What can hang from each mark:
j_808: j_159 j_761 j_847
j_936: j_808
j_159: j_429 j_808
j_761: j_429
j_847: j_346 j_808
j_429: j_761 j_847 j_936

Every row comes from one small tree of marks. Brackets hold a mark, then the marks that hang from it, in the order of their numbers. Every link used is in the known rows. Which tree was each row made from?
Known rows:
{j_808 {j_159 j_429} j_761 {j_847 j_346}}: [-22.0  29.2  -2.4  26.6 -11.6  16.6 -43.7 -37.9  17.7 -31.5  11.8   4.3
 -10.6  25.0  13.3   2.5  12.0 -16.7 -16.4  -4.4  11.8 -11.3   3.1  32.3
  12.9 -18.2]
{j_159 j_429 {j_808 j_761 j_847}}: [ -3.6  24.5  -7.0 -12.8  -8.4 -13.0 -30.2 -11.3  24.1 -10.8 -22.0   7.5
 -38.4  28.8  20.1  -5.6  -1.9  -8.4 -31.1 -10.6   2.0  -9.7  12.9   4.2
  22.0  -4.4]
{j_761 {j_429 {j_847 j_346 {j_808 j_159}}}}: [-28.7  -4.7  -4.1  12.4 -36.3  -5.4  -6.3 -19.0 -39.4 -33.1 -13.2  -4.5
   9.8  13.8 -43.7 -19.8  38.3   2.1 -13.9  -7.5  42.6   5.7  23.2   2.2
   8.5  40.9]
{j_761 {j_429 {j_936 j_808}}}: [ -4.4 -31.0  37.2  -1.4 -21.8 -50.0 -22.9  17.8 -10.8  16.6   6.2  15.8
  -1.9 -28.3 -40.3 -22.1 -20.4   3.6 -25.6 -15.0   3.8   8.0  -7.6   9.7
  -2.9  28.1]
{j_808 j_761}: [ -4.6   5.2  -4.3  12.1   5.7  -6.9   0.8   0.8  12.1   0.2  19.2  -0.6
  -1.9  18.8  13.1  -2.9   2.1  -1.1 -13.7  -9.2  -3.6  -5.0  -5.8   7.2
   0.1 -12.0]
{j_936 {j_808 j_159}}: [-15.8  -9.4  28.4  14.2  -9.7   1.7 -51.4  -3.8 -14.3  13.0  28.2   9.9
 -10.8   0.1  15.5 -10.7 -17.9  22.7 -10.9  15.2  11.3  -7.3 -17.1  11.9
  14.9  -3.9]
{j_936 {j_808 j_159 {j_761 j_429}}}: [-34.3 -21.4  40.9  18.5 -15.8 -23.7 -38.5  -6.3   9.1  16.8  49.3   4.7
 -18.5  29.1   2.7 -15.4 -13.7   2.5 -23.2  -8.2   8.2   2.0 -15.2  22.1
   4.8  -1.5]
{j_159 j_429}: [  3.4  14.5  13.8  -2.7 -13.1  -2.0 -11.4 -10.9   9.6  15.3 -12.6  -6.0
 -13.8   2.1   4.1   1.1 -14.5 -25.5  -1.0  -0.9  -8.4   4.1 -12.8  -5.2
  18.8  -5.7]
{j_808 j_159}: [ -9.8  -5.4  13.7  13.5  -8.0  12.5 -16.4 -14.7  -8.8   1.1   0.2   0.4
  -7.1  -3.1   3.3  -3.1   0.7  15.2   5.5  12.8  10.5  -8.0  -9.7  14.4
   5.1  -4.8]
{j_159 {j_429 {j_936 j_808}}}: [ 12.3   2.8  36.1   3.7 -23.9 -35.4 -48.7   7.3 -13.0  27.9  -7.4  14.0
  -9.9 -36.7 -12.1 -16.7 -35.8  -2.1 -29.1  -3.2  -6.1   1.6 -27.7   3.1
  25.5   5.4]
{j_429 j_847 {j_936 j_808}}: [ 10.8 -15.9  26.7   4.7 -31.8 -41.5 -16.1  29.4 -30.4  -1.2  -9.2  41.4
   7.7 -29.9 -34.4 -30.1   2.2  29.9 -38.7   2.9  10.8 -11.3 -19.5  -4.0
   6.0  29.7]
{j_847 j_346 {j_808 {j_159 {j_429 j_761}}}}: [-17.4  19.7  19.9  17.0 -13.8   0.1 -33.4 -36.2 -34.6 -19.6  -9.4 -20.5
   7.0 -12.5   2.1  -1.5 -17.8  -2.1 -13.6   5.4  17.6  -1.4  -0.2  20.1
  39.3  17.8]
{j_761 {j_429 {j_936 {j_808 j_159 j_847}}}}: [-15.5 -37.9  39.9   0.5 -24.1 -33.5 -54.9   9.2  -5.7  -5.1   2.5  30.5
  -9.6 -15.7 -44.0 -29.6 -12.3  27.4 -22.8 -10.9  18.3  -8.9 -12.5  38.4
  -8.7  25.8]
{j_936 {j_808 {j_761 j_429} {j_847 j_346}}}: [-37.0   0.4  -1.0   6.4  -0.7 -24.0 -36.5  -4.7  20.9 -28.1  49.3  12.6
   0.3  31.5  -9.8  -8.7   4.4 -21.3 -35.3 -25.9  13.6   6.7  24.1  23.8
 -10.4   9.9]
{j_761 {j_429 {j_847 j_346}}}: [-24.6  -2.2  -0.5   6.8 -29.1 -21.8  33.1  -9.3 -13.2 -29.3  -6.9  13.5
  13.2   9.8 -47.4  -6.3  36.8 -23.9 -13.2  -9.9  17.2  10.7  21.6  -8.4
  -7.4  31.3]
{j_159 {j_429 j_847} j_808}: [  1.2  18.4  11.4 -13.5 -39.4 -18.1   4.1 -11.5 -15.4  -0.8 -50.8  16.8
 -32.6   5.2  -7.7 -10.5  11.8  -3.2 -26.0   9.4   7.3  -3.3   6.7 -30.0
  36.2  17.8]
{j_429 j_761 {j_847 j_346} j_936}: [  3.4  -3.2  20.6  21.3 -21.2 -41.8  36.2  -0.6 -43.2 -45.4 -24.4  38.0
  41.2 -47.3 -54.0 -13.1  14.4  22.2 -33.8   5.3   7.0 -14.4  -3.3  13.5
   0.0  44.7]
{j_808 {j_159 {j_429 j_936}} {j_847 j_346}}: [  0.7  16.7   8.5  23.1 -23.8  -0.1 -43.5 -28.2 -12.4 -31.7 -29.0  14.2
   3.8 -30.0 -25.9  -6.7   8.4   0.6 -13.1   0.2  14.0 -14.9  -1.9  32.6
  11.2   7.9]
{j_159 {j_429 j_847 j_936}}: [ 21.9   4.0  23.9   3.6 -44.1 -35.0   7.0   7.4 -17.8   0.0 -48.7  27.6
  -2.5 -28.7 -44.5 -23.4   7.0   0.3 -22.7  -3.1  -0.6  -9.2 -24.1  -5.7
  14.6  21.3]
{j_429 j_761 {j_847 j_346 j_808} j_936}: [  8.1   0.5   1.0  11.0 -19.9 -39.5  14.8   6.4 -60.9 -49.0 -32.0  17.3
  41.4 -41.6 -53.9 -24.6  14.3  30.1 -38.6  -5.3  25.5 -11.4   4.4   9.3
   9.8  59.3]
{j_159 {j_429 j_936} j_808}: [ 19.6  13.5  18.2  -1.2 -30.6 -30.3 -18.7  -8.1 -24.0  11.9 -57.6   5.1
 -25.8 -42.3 -15.8 -10.6 -15.5   2.9 -24.7   0.3  -2.0  -2.6  -1.4  -8.4
  33.2  15.5]
{j_429 j_761 {j_847 j_808}}: [ -2.3  -9.5   4.3 -15.2 -13.3 -28.2  13.8  16.0 -29.6 -31.3 -22.5  11.7
  17.9   3.8 -26.3 -24.9   1.5  30.8 -23.2  -1.7  18.9  -6.6  -5.1  -1.9
  12.9  42.0]

Which tree is each row?
[ 11.6 -21.3  36.7   3.1 -22.4 -49.8  38.3  17.1 -28.3 -27.1 -33.7  41.9
  23.4 -39.2 -53.0 -25.0  -0.2  35.3 -27.0   5.7  -0.4 -17.7 -23.5  11.9
  -0.5  40.1] -> {j_429 j_761 j_847 j_936}
[ -5.9  -8.1  21.8   8.0   3.7 -38.0 -35.3   7.3 -23.7 -41.0  11.1  38.3
  28.5 -42.8 -29.8 -12.1 -18.9  25.2 -43.6  -4.7  11.4 -11.2  -1.0  37.6
  -2.1  33.1] -> {j_429 j_761 {j_936 {j_808 {j_847 j_346}}}}
[ -6.4   6.9  38.0 -13.2 -32.2 -33.2  19.7 -10.3 -16.9 -11.3 -46.6  25.8
 -20.4  -4.3 -10.8 -15.1  -9.7   8.4 -32.9  14.6  -0.5  -8.4  -2.3 -16.3
  38.1  32.8] -> {j_159 {j_429 j_761 j_847} j_808}
[ -7.1   1.1 -15.6  16.9 -12.9 -39.0  -8.9  -2.2 -26.6 -21.2  -3.5 -17.6
  20.2 -10.1 -44.3 -16.2  14.3  -9.6 -34.7 -36.6  21.8   9.8  20.9  15.7
  -2.0  30.5] -> {j_847 j_346 {j_808 {j_761 {j_429 j_936}}}}
[ 14.3  16.1   1.5  -4.8 -18.0 -32.3 -31.8  -1.4   7.6 -11.1 -43.1  19.2
 -28.0  -8.9  -9.4 -17.7  -3.3   6.1 -42.0 -14.2   1.3 -14.5   3.1  14.3
  22.3   7.6] -> {j_159 {j_429 j_936} {j_808 j_761 j_847}}
[ -0.2  18.2  -3.2 -22.4 -11.5  -2.7 -31.2 -11.0  10.1 -10.1 -42.6  10.3
 -37.4   9.3   5.9  -5.4  -2.4  -3.9 -19.1  -1.2   5.5  -2.5  16.9  -4.2
  24.5   5.4] -> {j_159 j_429 {j_808 j_847}}
[ -2.7 -17.6  18.8   0.2 -40.4 -61.2  26.2   9.6 -17.1 -12.0 -39.8  28.5
 -15.7  -5.7 -51.7 -31.6  25.4  15.4 -46.6 -15.1  12.1  -6.9  11.0  -5.6
   3.9  40.4] -> {j_159 {j_808 {j_761 {j_429 j_847 j_936}}}}
[ -3.8  -8.1  37.6  20.7 -20.7 -53.8   0.3   9.2 -46.7 -32.6   1.9  46.4
  34.0 -45.6 -41.7 -18.4  -6.8  28.2 -48.7   7.7  10.5 -12.0  -9.3  12.0
   9.2  45.3] -> {j_429 j_761 {j_847 j_346} {j_936 j_808}}
[-16.5 -38.2  53.2  10.8 -48.1 -46.7 -17.0   9.3 -30.3   5.9  -6.2  36.4
  -3.5 -18.7 -56.6 -37.7   0.6  29.4 -29.8  -0.6  21.2  -7.7 -18.9  13.1
   1.2  37.6] -> {j_761 {j_429 j_847 {j_936 {j_808 j_159}}}}
[ -3.3  18.6 -33.5   3.5 -15.5   1.5  -0.1  -2.9 -41.0 -40.6 -16.1  -0.3
  19.1   2.2 -22.5 -12.5  37.4   3.4 -20.1  -5.8  35.6   0.4  22.8 -14.8
  12.9  32.0] -> {j_429 {j_847 j_346 j_808}}
[ -9.4  -1.9  -6.9  11.5 -22.1  -1.6 -13.6   2.6 -24.3 -20.7  -1.8   3.6
  -4.5  32.6  -1.6 -28.5  25.1  30.9 -22.9  -3.2  32.6 -17.8  -5.7   8.4
  12.5  10.5] -> {j_429 {j_847 {j_808 j_159 j_761}}}
[-17.1  -4.6  26.7  24.2  -6.4  -6.7 -48.1  -4.8  -1.2  13.5  50.0   8.7
 -14.6  18.8  26.2  -9.0 -16.8  19.3 -22.3   8.7   8.2 -11.1 -21.7  20.3
  14.2 -16.4] -> {j_936 {j_808 j_159 j_761}}
[  1.1 -23.1  36.5  -9.2   1.2 -46.4 -33.5  24.8  -8.0 -22.8   1.5  43.0
  17.3 -34.0 -27.2 -24.9 -35.0  40.0 -37.2  -1.4   2.7 -16.4 -18.8  35.0
  -3.7  30.2] -> {j_429 j_761 {j_936 {j_808 j_847}}}
[  5.5  -8.0  49.4 -10.7 -11.1 -49.3 -45.9  13.2  -0.9  -9.1 -11.8  34.4
  -0.4 -32.4 -21.5 -22.7 -48.7  16.6 -37.2  -5.5  -5.4 -10.5 -29.5  29.8
  15.6  24.0] -> {j_159 {j_429 j_761 {j_936 {j_808 j_847}}}}
[-11.6 -27.7  34.5  26.6 -25.1 -36.0  -3.4  -6.2  -4.0   3.9  -0.9   7.1
  -4.2  -6.1 -36.4 -20.0  -1.3  10.7 -16.0 -14.7   3.6  -8.2 -16.3  35.0
  -6.5   9.8] -> {j_808 j_159 {j_761 {j_429 j_936}}}
[ -7.1  23.9   5.1   0.5 -24.6 -21.2   0.9 -12.6 -34.9 -35.7 -27.0   0.7
  17.2  -1.9 -20.4 -13.2   4.5  -7.8 -30.1  -1.7  17.4   3.0   3.0  -4.7
  33.0  38.3] -> {j_159 {j_429 j_761 {j_847 j_346 j_808}}}
[-11.7  -3.9  54.5   9.3 -36.2 -20.6   8.2 -17.1  -8.3 -12.4 -22.0  26.2
  -7.0   2.5 -14.5 -17.0 -12.6  12.0 -10.0  18.9   2.7 -17.5 -31.7  11.6
  25.9  15.9] -> {j_808 {j_159 {j_429 j_761 j_847}}}
[ -1.1  -8.0 -11.4   3.0 -34.4 -37.1  11.1   3.6 -46.1 -36.7 -37.5   4.4
  25.4 -24.2 -75.2 -29.2  35.1   2.2 -32.0 -25.5  36.0   8.9  24.5  -2.3
   0.7  59.2] -> {j_761 {j_429 {j_847 j_346 j_808} j_936}}
[  4.6   2.6  19.5  17.4 -22.0 -16.2 -41.1  -9.1  13.5 -11.7 -19.9  18.8
 -15.9  -3.8 -13.3 -20.0  -3.7  11.1 -21.0  -9.8   4.1 -24.9 -27.2  41.0
   8.8  -8.7] -> {j_808 {j_159 {j_429 j_936}} j_761 j_847}
[  2.7   2.2  12.1  21.9 -28.0 -34.0 -16.0   9.5 -43.9 -20.1   0.9  37.5
  24.3 -39.3 -38.8 -18.0  15.1  16.6 -44.4   2.6  19.5  -5.5  -1.7  -3.5
   5.5  35.0] -> {j_429 {j_847 j_346} {j_936 j_808}}
[  9.9  -1.2  23.7  -8.6 -17.5 -29.9 -62.5  12.9   3.0   0.4 -13.5  26.3
 -11.8 -24.6 -18.6 -23.5 -25.6   5.6 -31.7 -10.4   1.8  -5.1 -19.7  17.0
  14.2  10.2] -> {j_159 {j_429 {j_936 {j_808 j_847}}}}
[  7.9  -8.0  21.6  18.1  -6.9 -39.0 -34.3  17.6 -10.3  14.2  25.7  19.7
   2.0 -21.6  -3.1 -18.7 -18.7  17.8 -39.5  -8.1  -1.2  -8.2 -20.9  14.6
   4.2   1.4] -> {j_429 {j_936 {j_808 j_761}}}
[-23.6   9.8 -25.0   9.7  -3.3 -15.0  -8.3 -11.5  -7.5 -20.5  18.4 -29.2
   9.0  25.0 -16.1  -6.1  16.8 -23.9 -22.2 -32.6  21.6  15.6  29.0   8.1
   3.6  18.4] -> {j_847 j_346 {j_808 {j_761 j_429}}}
[ 12.0   9.2  15.3  21.2 -26.0 -17.8 -47.5  -8.3 -20.6   8.1 -22.8 -16.2
 -12.5 -11.8  -5.2 -25.6 -10.1  14.5 -22.7 -12.8  13.7  -9.3 -26.0  24.5
  31.4  -0.6] -> {j_847 {j_808 {j_159 {j_429 j_936}} j_761}}
[  3.7 -11.1  49.1   5.3 -19.1 -24.7 -25.4 -10.5  -2.4 -22.7 -36.3  29.0
  -2.3 -32.0 -27.8 -20.3 -28.2  26.2 -13.8   3.4   1.1 -23.6 -30.4  48.0
  11.9  17.8] -> {j_808 {j_159 {j_429 j_761 j_936}} j_847}
[-13.7  20.7 -29.7  14.9  12.6   5.1 -13.8 -10.1  15.5 -46.5  20.4   7.6
  11.3  22.2   2.5   4.5  25.0  -9.1 -21.0 -15.2  11.1  -9.8  22.3  23.3
 -10.4  -4.4] -> {j_808 j_761 {j_847 j_346}}
[ -5.9 -10.8   9.6  13.5 -36.2 -43.1  30.6  -2.4 -29.7 -31.5 -28.8  23.5
  22.8 -26.8 -74.8 -15.4  34.8  -6.9 -24.9 -14.0  17.8   2.6  12.4   0.8
 -11.2  46.8] -> {j_761 {j_429 {j_847 j_346} j_936}}
[ -2.7 -17.3  20.2  11.9 -14.8 -48.0  12.6   9.9   5.3   3.3  -2.0   5.8
   0.9  -8.5 -40.5 -18.3  -0.3  -5.1 -23.3 -26.0  -4.6   0.8  -5.4  19.3
 -12.5  12.1] -> {j_808 {j_761 {j_429 j_936}}}
[  3.8  -9.9   6.7   3.5  -1.0 -33.8 -48.2  24.2   6.0 -12.5  20.9  33.0
   0.3  -9.1  -8.4 -25.1 -10.4  24.9 -43.1 -15.0   7.7 -17.3 -15.7  29.2
  -5.5   3.7] -> {j_429 {j_936 {j_808 j_761 j_847}}}
[-16.0  17.2 -19.3  29.2 -20.5   3.2 -16.6 -16.0 -34.9 -40.3   7.4  -2.1
  11.1  23.7  -5.9 -16.6  40.4  16.6 -27.5  -1.9  39.1 -11.4  11.6   8.4
  16.3  14.4] -> {j_429 {j_847 j_346 {j_808 j_159 j_761}}}
[-36.7  -3.8  12.7  32.6 -33.0 -15.7  20.7 -23.5  -7.5 -28.3  17.6  12.9
   5.3  30.3 -29.0 -10.1  39.0  -9.5 -20.6  -6.2  21.4  -7.4   8.2  14.6
  -1.1  13.3] -> {j_808 j_159 {j_761 {j_429 {j_847 j_346}}}}
[ -1.9 -31.6  17.3   1.5 -45.6 -34.4  -4.8   9.5 -42.3 -16.6 -45.0   9.4
   2.8 -15.6 -70.1 -43.0  22.3  32.7 -19.2 -15.2  35.7  -4.1  -3.1  11.8
   4.9  49.8] -> {j_761 {j_429 {j_847 {j_808 j_159}} j_936}}
[  8.8 -14.7  11.0  -7.7  -4.3 -28.1 -50.9  24.9  -6.0 -12.9  -1.4  34.4
   3.5 -26.3 -22.8 -22.7 -14.2  28.4 -30.4  -8.3   9.3  -9.8  -8.6  21.9
  -5.0  18.0] -> {j_429 {j_936 {j_808 j_847}}}
[-31.5   3.5 -19.9   5.5   0.7 -13.2  -3.8 -11.0  25.0 -41.2  23.7   4.5
   8.7  33.8 -22.1  -1.4  25.7 -27.7 -18.1 -29.1  12.2   5.0  27.9  23.8
 -21.3   7.7] -> {j_808 {j_761 j_429} {j_847 j_346}}
[-21.0  -6.9   8.6  -2.9  -9.5 -30.9   9.0  -7.7   9.8   4.2  -3.7  -3.8
 -29.3  22.9  -5.5  -7.0   4.7  -7.9 -25.3 -14.9   3.2   5.8  22.6  -2.9
   8.7  12.0] -> {j_159 {j_808 {j_761 j_429}}}
[-26.2 -19.5  28.3  -0.2 -28.2 -44.2  -0.7  16.8   8.3   3.2  31.7  24.5
  -8.7  35.2 -20.4 -25.8   5.7  -5.8 -38.2 -14.3   9.3   1.6  -5.7  -5.4
  -1.8  17.3] -> {j_936 {j_808 {j_761 {j_429 j_847}}}}
[-17.7   9.9 -12.1   2.9   5.5   0.3 -50.6  -4.4  -2.8 -32.5  29.6  18.3
   7.5   3.2   3.1   0.5   2.0   0.5 -24.7  -5.9  17.3  -0.3  19.8  13.4
  -2.9   8.6] -> {j_936 {j_808 {j_847 j_346}}}
[ -0.2  24.7   5.0   1.5 -14.8 -15.4 -14.5 -17.1   6.0  12.9 -17.4  -5.5
 -39.1  15.1  26.9  -0.9  -8.3 -14.6 -28.7  -1.4  -5.3  -0.9   5.3 -10.6
  36.2  -9.0] -> {j_159 j_429 {j_808 j_761}}
[  5.5 -25.5  51.6   3.3 -23.8 -61.3   2.3  26.5 -34.1 -12.3  -7.2  50.0
  18.9 -40.0 -40.9 -31.7 -22.4  40.2 -46.5   7.4   5.2 -15.8 -31.2  11.4
   9.0  42.4] -> {j_429 j_761 j_847 {j_936 j_808}}
[-21.3  17.1 -16.4  11.8   9.5  -4.9 -48.9  -0.6  10.4 -30.2  49.4  17.1
   7.2  22.1  17.1  -2.0   5.1  -3.0 -37.3 -11.7  14.0  -6.6  14.3  20.0
  -3.0  -5.6] -> {j_936 {j_808 j_761 {j_847 j_346}}}
[  7.1   0.8  36.0  30.0 -46.4 -26.8  -7.5  -6.7 -13.8   0.9 -26.8  28.1
  -9.1  -8.8 -24.7 -26.5  10.3  13.5 -26.7   1.4   4.2 -26.2 -37.7  15.3
  20.3   1.7] -> {j_808 {j_159 {j_429 j_847 j_936}} j_761}
[-29.9 -18.7  12.1 -10.6  -1.4 -31.8 -37.8  16.0  33.8  -6.8  39.5  16.7
 -14.3  39.0  -6.6 -19.1  -7.6  -5.8 -30.8 -27.7   7.5   2.4   1.8  22.9
 -11.9   6.4] -> {j_936 {j_808 {j_761 j_429} j_847}}
[  7.7  -7.3  62.2   3.9 -19.0 -56.0 -33.0   7.8 -15.8  16.5  -4.4  22.3
   0.8 -43.8 -15.0 -18.4 -56.6   9.2 -35.7   0.9 -13.5  -5.3 -35.3  16.1
  28.3  18.2] -> {j_159 {j_429 j_761 {j_936 j_808}}}
[ -5.7  29.0  -0.8  13.7 -31.5  -3.5   9.1 -19.4 -14.7 -19.9 -19.2  11.5
   4.0   3.5 -15.8  -1.0  24.0 -28.7 -17.5   2.2   7.7   1.1   6.9 -15.8
  19.0  10.7] -> {j_159 {j_429 {j_847 j_346}}}
[-21.8   1.0 -19.7  -4.2 -29.8 -16.0  11.1  -3.2 -31.8 -32.5 -15.1  -6.8
  14.5  13.3 -49.1 -16.3  36.8 -11.7 -19.6 -20.9  34.3  13.2  32.7 -11.2
   2.4  45.6] -> {j_761 {j_429 {j_847 j_346 j_808}}}
[ 16.6 -18.8  14.5  -6.7 -21.0 -46.9  16.0  24.6 -48.1 -30.0 -43.4  22.1
  25.9 -33.9 -54.4 -37.2  -1.2  45.6 -33.0  -4.8  19.3 -16.0 -13.1   9.5
   8.6  53.5] -> {j_429 j_761 {j_847 j_808} j_936}
[-17.1  20.9 -23.6  30.7   0.0  13.7 -34.9 -22.8 -28.4 -24.0  21.8 -23.7
   9.2  15.0  13.3  -3.8  18.0   8.1 -15.4  -6.3  31.1  -6.9  15.3  20.9
  16.1   1.4] -> {j_847 j_346 {j_808 j_159 j_761}}
